Each row was made from one small tree. The marks that hang from a mark follow it in brackets, in the order of their numbers. Every link used is in the known rows. Write each row's tree.
Known rows:
q482[q92[q964[q870]]]: [-21.6 -22.0 -35.1   1.6 -23.3 -16.3  54.2  21.9 -12.2  37.4  31.0  -1.0
  27.0   0.8 -12.4 -11.5   4.1  15.8  23.3 -13.6 -19.9  -4.3  11.7]
q92[q964[q314[q994]]]: [ -3.6  -4.3  -8.7 -24.5  12.9 -23.9  11.5  16.4 -11.5  39.2 -19.1   7.0
  -9.9  14.3   3.3  13.4  -8.6  18.0  18.7  23.6  10.5  20.2  31.5]
q92[q964[q810 q870 q994]]: [-43.8 -12.8  20.7   5.3 -11.0  -4.2  69.3  35.7   1.2  15.7  20.2   2.8
 -14.3  29.2 -12.3 -32.1  22.1  19.3  30.6   9.6  -9.5 -16.5  17.9]
q373[q870[q2]]: [-34.2  42.0  17.2 -47.3 -20.8  -8.3  36.2 -10.5  13.9  22.7  12.3  29.8
  19.2 -18.8  15.4   4.6 -55.3 -13.3 -17.9 -33.3 -34.6  24.0 -28.8]
q373[q870[q2 q30]]: [-40.7  55.4  10.0  -6.6 -29.1  25.9  36.8 -22.4   6.4  12.6  14.8  20.4
  24.0 -24.2  22.6   2.2 -41.2  -5.5 -12.2 -23.5 -28.1   4.4 -34.0]
q314[q870[q30] q994]: [  6.4 -18.8 -25.5  19.3 -15.9   6.0  39.2  15.9  10.5   4.4  -6.8  -8.2
  -3.6 -10.2  16.0  15.4  22.1  27.6  21.9  21.9   4.2   8.2   4.2]
q964[q314 q810 q870[q30]]: [-18.5  29.2  19.7  14.6  16.1   5.2  49.8  -1.9   9.9  -1.6  12.1  -1.6
 -27.3 -12.3  -9.2 -25.1  25.5  26.0 -21.2   4.2   5.5 -13.0  20.6]
q894[q2]: [-32.1   8.5  -1.7 -26.6 -26.3 -12.0  24.1 -14.9  15.6  26.5  14.5   4.8
 -15.4   2.3  -5.1 -18.1 -12.8   4.1 -38.4   6.3 -17.4  20.8   6.1]
q482[q92[q964[q314 q810 q870]]]: [ -5.9   3.0 -16.3 -21.6  15.9 -35.1  56.3  33.1  -0.8  12.2   9.4  14.1
 -13.8  -4.8 -31.5 -36.5  24.6   8.9  12.2  -2.3   2.9 -15.9  33.2]
q994[q870]: [-42.7   4.2   0.3 -14.0 -31.1  -4.2  26.9  -2.5  21.9  15.1  13.9 -10.2
  16.2  -3.1   9.0  37.8 -17.5 -15.4 -17.5 -18.1 -12.9   3.7   7.4]
q994[q314[q870[q2 q30 q373]]]: [ 32.8  15.3 -11.6  41.9 -19.5  35.0  23.9 -39.3 -11.3  27.8  24.7   2.5
  -8.3  -2.7 -18.8  17.9   0.5  15.2  11.1  -1.0  -5.4   5.5 -29.3]
q482[q92[q964[q314 q810]]]: [ -6.0  23.7 -21.6 -43.3  12.8 -45.1  25.2  36.4  16.6  -1.7  -6.4  32.7
 -24.1  -6.5 -14.9 -29.3  18.1 -17.3   3.8   5.5  14.3 -17.7  29.7]
q314[q870[q30 q373]]: [ 20.0  18.3  -8.1  44.5 -31.1  23.7  25.4 -10.7   2.5  29.0  14.4  -9.4
   3.8 -17.5   4.1  -0.5   9.1  33.6  10.8   7.4   4.4  14.7 -11.6]
q994[q314]: [-14.2  -4.2  -1.8  -5.0  -2.4 -23.0  -5.2 -17.4   9.9  21.8  10.2  16.0
 -18.9   9.2   7.7  30.5 -15.0 -12.5 -14.3  -0.3 -30.8   4.3  13.6]
q314[q870[q2 q30 q373] q994]: [ 30.3   8.7  -9.9  22.9 -28.8  43.3  50.2 -17.8 -12.1  22.7  17.6 -10.2
  12.3 -13.5  -9.6  12.4  10.8  39.7  16.7   5.7   8.6  18.5 -32.3]
q482[q92]: [-17.0   6.4 -24.9 -27.7 -25.0 -31.7  23.1   6.6  20.9   1.6  21.4  21.1
  10.6 -25.4   0.7   1.8  -4.8 -20.0 -23.2 -12.3 -19.3 -11.0   1.7]
q870[q2 q30 q373]: [ -7.7  55.8  12.9  19.8 -40.7  49.2  26.6 -43.9  -7.6  27.5  41.9  -1.3
  21.5 -12.3   0.2   6.2 -13.8  19.1 -18.0 -13.6  -6.3   5.2 -35.3]
q92[q964]: [-27.1   7.8  -9.5 -15.0 -23.0 -12.3  10.0  16.4   3.6  43.0   9.6   5.8
   5.0  15.5  20.4  11.3 -16.5   8.7  13.8   1.7  -7.3  17.8  14.4]
q994[q314 q870[q2 q30]]: [-35.9  17.1  -8.4  25.0 -27.5  40.6  28.0 -41.1   1.9   4.2  26.8  -4.9
   8.4   7.2  -8.8  53.7 -10.1 -27.5 -12.1 -17.7 -18.3 -27.4 -11.0]
q314[q870[q2 q30] q994]: [  8.6  -0.2 -19.4  -1.3 -20.9  25.2  55.7   4.3   3.6   2.5   9.8  -1.3
  -0.4 -13.3   5.7  20.9  10.9  19.2  14.2   9.1   7.9   6.7 -19.3]
q964[q994[q870[q2 q373]]]: [-34.9  26.8  33.1   3.4 -50.4  33.9  57.7 -31.5  -2.9  15.0  37.7  -4.4
  27.6   4.8 -26.1  18.2 -21.9 -17.1 -14.2 -18.6 -10.4 -12.7 -29.1]
q482[q92[q964[q314[q994]]]]: [  2.8 -10.3 -39.7 -31.6   7.0 -38.0  21.9  21.9 -12.4  20.1 -13.1  16.5
   4.4  -3.9 -12.5  -0.1   4.8  -0.3  18.4  14.5   6.2  -5.6  31.2]
q870[q373]: [ -2.6  24.4  12.8   2.2 -24.7  -0.7   5.2 -20.9   3.3  39.0  23.4   0.9
  10.6  -7.0   3.0   5.2 -20.6  17.2 -17.8  -9.5 -16.3  24.1  -9.3]

Which tree is each row?
[ 27.3  -8.1 -19.7  43.6 -20.7  23.7  31.5  -4.8  -7.7  23.0   1.8 -18.7
   8.0 -10.4   1.8   8.4  22.0  47.8  24.5  17.9   4.6  18.1  -7.6]
q314[q870[q30 q373] q994]
[ 15.3  44.7  41.5 -19.4  11.6   8.4  59.4 -21.0  -3.7  26.0  36.0   3.8
 -15.8 -12.8 -42.6 -28.8   0.5  31.1 -29.2 -21.1   3.7  15.3 -10.8]
q964[q314 q810 q870[q2 q373]]
[-33.5  -5.2  21.2   9.5   0.9 -14.3  56.8  10.5 -22.7  41.3   9.5   2.4
  -9.9  16.6 -15.5 -18.4  -6.0  17.3  18.8  19.2  -1.1  -6.0  26.9]
q92[q964[q314 q870 q994]]
[-34.9 -39.6   1.2  34.5  -6.7  -6.7  41.8  -2.2 -27.1  41.7  19.9   1.6
  -7.9  41.5 -16.1   5.7  -1.1  11.6  38.3  14.8 -33.8 -16.4  21.0]
q92[q964[q870 q994[q314]]]
[-13.1  19.8  10.9 -22.2   0.8   1.1  56.1  -3.3 -21.8  55.7  27.8   2.1
   1.1   6.1 -20.0  -3.3 -22.7  23.9   8.9  -9.5   7.3  19.2   5.3]
q92[q964[q314 q870[q2]]]
[ 19.7  23.8   7.3 -51.8   2.6 -24.4  44.5   4.0  16.8  19.6   6.8  25.0
 -27.6 -25.7 -11.3   5.9 -17.5  -7.0 -18.1   1.4  21.8  23.1  -6.0]
q964[q314[q870[q2]]]
[-28.7  -3.8  21.7  -6.7   4.9 -27.5  20.6   3.8  22.5 -20.4   3.0  31.2
 -47.6  21.7  -9.6  -1.0  17.3 -25.7  -9.3  15.8 -26.2 -31.7  15.7]
q964[q810 q994[q314]]
[ -4.4  20.3  51.6  11.9  12.3  -7.5  60.1 -12.0  -5.8  13.8  18.0   4.6
 -26.9  -1.3 -38.6 -44.6  16.3  26.2 -14.3   5.9  -3.3  -7.3  10.4]
q964[q314 q810 q870[q373] q994]
[-43.8   4.6  24.0 -15.1 -13.4   3.9  52.3 -10.6  20.8 -26.3  16.1  18.1
 -27.2  24.0 -31.1  22.6   5.4 -51.3 -10.1  -8.1 -18.8 -42.9  -3.1]
q964[q810 q994[q314 q870[q2]]]
[-27.9  -8.0  33.0  -4.8   4.9  -2.0  72.0  -9.5   2.4  -8.0  36.1  19.5
 -33.2  21.0 -37.5  -8.4  12.9 -10.3  -5.3  -4.0 -31.4 -30.9  -7.4]
q964[q810 q870[q2] q994[q314]]
[ 22.9  13.3 -40.1 -47.8  -5.3 -31.0  52.5  27.4  -1.2  22.7   6.2  32.3
  -7.0 -18.1 -28.0 -11.4  -2.7 -16.8  20.8   0.5  26.5   1.3   0.8]
q482[q92[q964[q314[q870[q2]]]]]
[ 19.3  17.7   6.3 -42.5  25.3 -46.3  32.8  34.2  39.5  -4.7 -17.0  25.3
 -54.8 -19.1  -7.7 -17.7  18.1  -3.1 -10.2  15.2  22.8  12.5  20.4]
q964[q314[q870] q810]
[  1.3 -23.5   6.2  -4.7  10.0 -35.0  39.4  23.1  29.4 -21.4  -9.3  30.8
 -59.9  13.6 -15.0  -6.7  30.8 -20.5  14.6  25.4 -12.0 -21.8  15.0]
q964[q810 q994[q314[q870]]]
[  0.8  12.7  16.2 -46.5  28.1 -35.1  22.8  17.9  23.2  -9.0 -19.8  15.9
 -41.8  -6.3  -4.7  -3.1  16.8   6.1 -19.8  14.8   6.7   6.0  26.6]
q964[q314[q994] q810]
[ 30.6   9.4   7.0 -61.9  26.2 -27.5  57.5  27.8  22.7  -9.9 -14.1  22.9
 -48.5 -14.6 -20.6  -5.6  18.7   5.0  -2.9  14.0  26.9  17.5   2.1]
q964[q314[q870[q2] q994] q810]
[ 22.5  -5.6 -47.6 -27.8   1.6 -48.9  34.2  36.8   3.9  23.1 -11.8  24.9
 -12.7 -16.4 -13.4 -12.1   6.6  -8.7  25.8  14.0  22.4   3.8  25.3]
q482[q92[q964[q314[q870]]]]
[ -7.9  -3.2  -1.8  31.4 -19.2  10.5   2.0 -39.2  -3.4  32.1  16.6 -14.0
  12.3  14.7 -15.3  43.4 -18.9  -7.1  -6.4 -19.6 -29.8   3.7   1.9]
q994[q314 q870[q373]]
[ -6.2  15.7   6.0   9.4 -25.7  27.1  20.4 -48.6  -7.8  32.6  32.6  -7.8
  16.5  11.5 -29.7  48.5 -27.7 -14.4 -12.5 -30.5 -24.1   3.7 -20.7]
q994[q314 q870[q2 q373]]
[  0.8 -31.0 -35.4  -8.5  13.4 -27.2  55.6  20.0 -27.7  34.1   3.5  -2.6
  13.1   0.9 -25.8  -7.9  10.4  25.9  27.1   5.1  -4.0  -2.9  31.5]
q482[q92[q964[q314[q994] q870]]]
[-18.3   3.6  -8.3  49.3 -36.0  48.9  26.0 -27.8 -11.2  18.5  10.4 -37.9
  39.2   1.3  -2.1  35.2   5.8  25.7   6.5  -4.8  -7.5  -2.0  -2.4]
q314[q994[q870[q30 q373]]]
[ 17.0  10.1  -8.7 -34.2  21.1 -41.6  31.7  49.1  20.5  16.9 -23.2  21.2
 -48.0   3.8  -5.4 -20.0  20.5   6.9  26.7  22.7  33.4  18.0  30.5]
q92[q964[q314[q870] q810]]
[-17.2   7.4 -31.2 -32.4 -13.0 -32.1  29.3  40.7  20.4  -1.2   8.6  26.2
  -3.6   3.5  -3.9 -21.0  21.5 -13.3  14.7  -4.5  -2.5 -18.8  16.8]
q482[q92[q964[q810]]]
[ 37.4  14.1 -10.3   3.3   0.7 -16.5  14.1  10.4 -12.5  61.2  -7.9   2.8
 -11.5   0.3 -11.1  -8.9  -7.1  30.8  31.4  15.6  26.5  38.9  11.8]
q92[q964[q314[q870[q373]]]]
[ 18.4   3.8   9.0  14.3  -6.3 -14.5  33.3  12.6 -19.8  45.8  -9.2  12.0
 -18.7   8.6 -20.2 -24.1  -1.2  18.3  39.5  31.7  23.3  12.9  10.8]
q92[q964[q314[q870[q373]] q994]]
[ 21.7  11.4  22.1   6.2  -2.5 -21.2  38.1  -4.8  -2.3  24.6  -4.5  14.9
 -24.6 -12.0 -23.1 -18.5  -1.1   9.3   1.6  24.3  13.6   9.3   1.6]
q964[q314[q870[q373]] q994]
[-37.1  -8.1 -23.2  -7.9 -32.2 -23.1  40.2  23.7  -2.4   7.9  13.8  25.3
  11.3   6.8  -4.4 -14.2   3.4 -23.2  23.8  10.5 -12.9 -34.0  10.7]
q482[q92[q964[q994]]]
[-18.6  20.8  10.8  27.3   2.9  10.3  42.6 -17.9  -6.4  24.5  18.2  -7.7
  -5.4 -16.6  -2.1  -4.6   0.5  27.9 -21.7   1.7  -2.5  -2.5  16.2]
q964[q314 q870[q30]]
[ -8.7  35.2  35.3 -44.5  18.0 -11.7  66.1  -0.4  12.8   7.7  27.3  15.7
 -28.6 -13.1 -28.7 -20.1   2.4  10.0 -33.5 -15.3   4.5   5.6  -1.2]
q964[q314 q810 q870[q2]]
[-29.2   5.5  -2.8 -16.1 -21.2   8.3  27.3 -28.5   8.2  13.8  24.2   3.8
   4.2  12.1 -14.5  56.6 -25.1 -34.9 -16.1 -27.4 -23.1  -8.3  -8.1]
q994[q314 q870[q2]]
[ 12.9  25.2  35.0  -0.1  21.0  -8.0  40.5 -10.0   1.1  28.6  18.2  -3.9
 -20.6  -9.3 -30.6 -31.8   9.1  37.9 -21.7  -9.5  -1.9  17.0  12.2]
q964[q314 q810 q870[q373]]
[-27.3   3.5   2.4 -14.3 -24.0  14.3  60.9   3.0 -15.7  55.3  42.4  -6.1
  20.4  14.3  -8.0   4.6 -19.6  28.5  16.0 -19.0 -10.2  19.5  -9.4]
q92[q964[q870[q2]]]
[ 35.8 -21.0 -11.2   4.7 -14.0  -7.8  28.1   5.1   0.6  35.6  -1.8 -10.9
   2.5  -6.8  -5.3  10.0   4.9  39.3  17.3  10.0   0.1  38.5  -6.2]
q314[q870[q373] q994]
[ 28.9  22.5   5.4 -16.5 -28.7   6.8  42.8 -10.8   4.1  37.2  29.8   5.3
   4.9 -18.1 -14.1   5.6 -16.4  17.3  -0.8 -13.1   3.9  35.5 -33.3]
q314[q870[q2 q373]]
[ 10.4   6.7 -19.6  17.0 -13.0  17.2  31.2 -16.6   5.1   7.4  16.2  14.9
 -21.2  -4.5  -4.0  26.6   4.0  -4.9   7.4   5.3  -4.1  -5.5 -16.8]
q994[q314[q870[q2 q30]]]
